Every row comes from one small tree of marks. The marks that hang from a mark follow it in brackets, in the order of their numbers. Every link used is in the known rows. Which tree was each row made from?
Known rows
K_524[K_10[K_715[K_314 K_994] K_746[K_253]]]: [ 68.5  64.1  23.9  39.7   2.6  -6.1 -47.9 -51.8  32.1  45.6 -40.8   9.4
 -70.3  43.2  38.0  27.7 -11.5  -9.1]
K_314[K_715[K_10[K_524 K_746[K_253]] K_994]]: [ 58.6  52.0  -4.2  43.4  -8.3 -14.1 -16.3 -33.5  33.0  42.6 -28.4 -15.6
 -57.7  27.4  66.2  66.2 -14.7   0.2]
K_524[K_10[K_715]]: [ 45.0  31.7  58.7  38.8   5.1 -49.2 -41.5 -34.0  20.3  26.5 -43.9  13.9
 -57.2  22.4   5.2  -8.5   4.4  16.3]
K_715[K_10]: [ 34.1  19.5  27.4  24.9  13.4 -54.3 -17.8 -34.3   4.1  27.3 -36.9 -12.4
 -42.8 -13.3   7.4  12.3 -10.3  28.7]
K_286[K_709[K_994[K_715[K_314]]]]: [ 74.2  60.4 -21.2  23.2  44.2  22.1   4.8 -45.7 -28.0  -2.2 -14.4 -21.6
  38.9  -8.6  16.8 -17.1 -24.9  39.4]
K_994[K_715[K_10 K_314]]: [ 52.1  39.8 -38.3  16.4  26.5 -30.1 -15.1 -42.3  -4.6  13.8 -31.8 -16.4
 -17.9 -20.9  24.6  19.2 -32.5  16.1]
K_314[K_715[K_10]]: [ 43.6  27.0   0.2  23.5  21.8 -34.4  -8.6 -31.9  -0.3  28.9 -39.1  -5.8
 -40.0 -10.7  28.7  32.7 -16.6  12.3]
K_994[K_715[K_10[K_524 K_746] K_314]]: [ 51.2  54.4 -31.5  42.3   3.3 -36.0 -23.7 -33.4  31.8  20.2 -30.2 -12.6
 -15.1  -2.5  55.5  41.1 -17.7  17.3]
K_709[K_994[K_715[K_10[K_524 K_746[K_253]] K_314]]]: [ 60.8  71.9 -45.9  44.8   1.9  -8.3  -7.9 -41.3  38.7  40.8 -15.5 -24.6
   0.0   9.8  61.9  33.8  -8.7  25.5]
K_709[K_994[K_715[K_10]]]: [ 55.6  38.1 -20.0  28.6  16.8 -28.6  -1.5 -33.1  -3.8   0.9 -17.3 -23.3
   7.5 -13.9   9.8   1.4 -17.5  38.4]
K_746[K_10[K_524]]: [ 33.6  31.4  44.6  24.5  -8.2 -42.1  -8.3 -36.1  17.2  39.7 -40.4 -12.9
 -50.9   5.3  22.8   4.2  -3.4  31.7]
K_286[K_709[K_994[K_715[K_10[K_524 K_746[K_253]] K_314]]]]: [ 77.0  82.7 -39.4  50.9  13.7  12.3  -0.2 -32.8  32.8  38.6  -6.6 -21.6
  30.1  12.3  66.1  28.9  -3.1  35.7]
K_10[K_524 K_715[K_314 K_994] K_746[K_253]]: [ 58.9  61.9  17.5  41.1  -3.2  -1.6 -47.1 -46.6  32.7  41.5 -32.2   3.5
 -66.2  48.2  43.9  27.5 -11.9  -8.3]
K_286[K_709[K_994[K_715[K_10 K_314]]]]: [ 81.2  62.0 -37.6  30.3  47.5  12.2   8.2 -28.2 -15.1   3.1 -13.6 -12.3
  38.2 -13.0  32.0  10.1 -23.6  35.4]
K_10[K_524 K_746[K_253]]: [ 23.2  37.3  42.5  39.7 -23.5 -43.9 -29.4 -55.0  38.7  56.6 -31.3 -31.5
 -50.0  15.8  27.0   3.8  11.1  33.5]
K_10[K_524 K_715[K_314 K_994] K_746]: [ 62.4  55.8  25.1  46.0   7.0  -6.7 -46.8 -34.8  23.5  13.0 -36.7  16.3
 -53.8  43.2  41.2  30.0 -18.4  -7.6]
K_715[K_10[K_524 K_746[K_253]] K_314 K_994]: [ 59.2  56.0  -3.1  39.9   2.1 -15.1 -22.7 -39.7  31.3  46.5 -32.2 -13.5
 -56.3  24.4  62.5  61.3 -20.6   3.3]

Which tree is each row?
[ 71.4  56.8  32.1  43.9  13.4 -10.4 -47.4 -39.3  22.2  16.4 -46.5  23.2
 -58.0  39.9  35.8  31.5 -17.5  -9.7] => K_524[K_10[K_715[K_314 K_994] K_746]]
[ 28.4  33.8  23.1  33.3 -12.3 -50.0 -27.0 -50.2  37.6  63.5 -33.8 -26.1
 -48.5  -3.4  19.3  18.6   6.5  28.5] => K_715[K_10[K_746[K_253]]]
[ 64.0  41.0  18.8  20.3  30.2  -1.6 -37.8 -42.9 -14.5   6.8 -39.1  12.4
 -57.6  23.5   9.2   8.8 -32.6  -7.9] => K_10[K_715[K_314 K_994]]
[ 61.2  45.0   3.4  47.8   3.0 -19.6 -16.4 -20.8  22.8  14.2 -33.5  -1.4
 -45.7  22.6  63.6  70.6 -20.5   1.0] => K_314[K_715[K_10[K_524 K_746] K_994]]
[ 47.3  60.1 -40.3  38.1  -7.2 -30.6 -23.0 -46.4  42.2  48.4 -24.9 -25.8
 -27.1   2.9  58.0  38.4 -11.2  16.3] => K_994[K_715[K_10[K_524 K_746[K_253]] K_314]]
[ 37.5  41.4  -2.7  30.7  -4.2 -29.6 -19.0 -48.2  34.5  64.7 -35.9 -18.7
 -48.1  -1.7  41.1  37.3  -0.2  12.0] => K_314[K_715[K_10[K_746[K_253]]]]
[ 44.8  33.0   4.7  36.7  12.8 -38.6  -7.7 -20.5  15.0  28.0 -36.1  -2.1
 -42.4   5.5  51.1  43.8 -11.5  12.8] => K_314[K_715[K_10[K_524]]]
[ 65.4  51.8 -45.7  23.6  36.3  -8.5   0.3 -37.4  -7.8   5.7 -22.2 -15.1
   8.9 -15.1  27.5  14.9 -30.4  25.7] => K_709[K_994[K_715[K_10 K_314]]]
[ 73.4  49.6  28.9  32.0  29.1 -10.0 -38.0 -35.8  -0.8   9.8 -44.6  22.8
 -62.2  35.7  26.4  22.4 -27.7  -9.0] => K_524[K_10[K_715[K_314 K_994]]]
[ 57.8  48.2  37.4  29.6 -18.1 -14.6 -27.0 -36.5  28.0  48.4 -29.4   1.7
 -80.4  43.1  25.3  10.2  -7.0   3.3] => K_746[K_10[K_524 K_715[K_994]] K_253]
[ 48.5  42.2  39.6  35.3 -13.9 -16.9 -49.8 -54.5  23.8  37.8 -30.0  -8.8
 -67.2  33.4   4.3   2.0  -3.0   4.8] => K_10[K_715[K_994] K_746[K_253]]
[ 65.0  46.6   4.0  30.0  26.6   2.4   2.8 -41.1 -22.0  -6.7  -9.0 -30.1
  37.2  -8.2  -0.5 -30.8 -11.5  53.4] => K_286[K_709[K_994[K_715]]]
[ 45.2  54.2 -43.3  25.2   1.6 -26.6 -24.8 -58.3  27.4  49.8 -28.0 -29.8
 -25.4 -12.0  37.6  26.3 -15.3  15.7] => K_994[K_715[K_10[K_746[K_253]] K_314]]
[ 41.4  37.6  49.1  33.9 -11.4 -38.7 -28.7 -26.7  32.8  41.1 -39.5  14.8
 -59.9  24.7  18.9  -3.0   5.8  16.6] => K_746[K_10[K_524 K_715]]
[ 57.7  56.1  13.9  28.5   5.2   3.1 -47.6 -58.8  19.6  42.9 -34.9  -0.4
 -64.4  32.7  21.4  14.0 -16.7  -9.4] => K_10[K_715[K_314 K_994] K_746[K_253]]
[ 40.6  40.7   5.6  30.6  17.5 -34.5 -25.3 -41.4  21.8  39.3 -44.4  -3.9
 -34.0  -9.6  34.3  35.9 -12.2  15.3] => K_715[K_10[K_746] K_314]
[ 66.0  56.4   7.8   9.3   9.0   9.8 -26.8 -52.2   9.0  53.4 -37.7   6.2
 -76.4  26.9  21.2  13.4 -24.8 -10.1] => K_746[K_10[K_715[K_314 K_994]] K_253]
[ 68.2  49.9  16.9  13.9  20.6   4.2 -27.3 -39.7  -1.8  25.6 -43.6  18.7
 -64.2  21.9  18.6  16.1 -31.6 -10.3] => K_746[K_10[K_715[K_314 K_994]]]
[ 63.0  30.7  -2.5  21.9  26.6 -14.4  -8.5 -29.0 -15.0   7.6 -35.1  -5.8
 -48.0   2.9  32.4  49.3 -35.9  -0.6] => K_314[K_715[K_10 K_994]]
[ 64.4  36.8   0.1  35.6  17.4 -19.2  -6.8 -17.3  -0.3   7.2 -31.2  -2.1
 -50.9  18.2  54.2  59.8 -31.2   0.1] => K_314[K_715[K_10[K_524] K_994]]
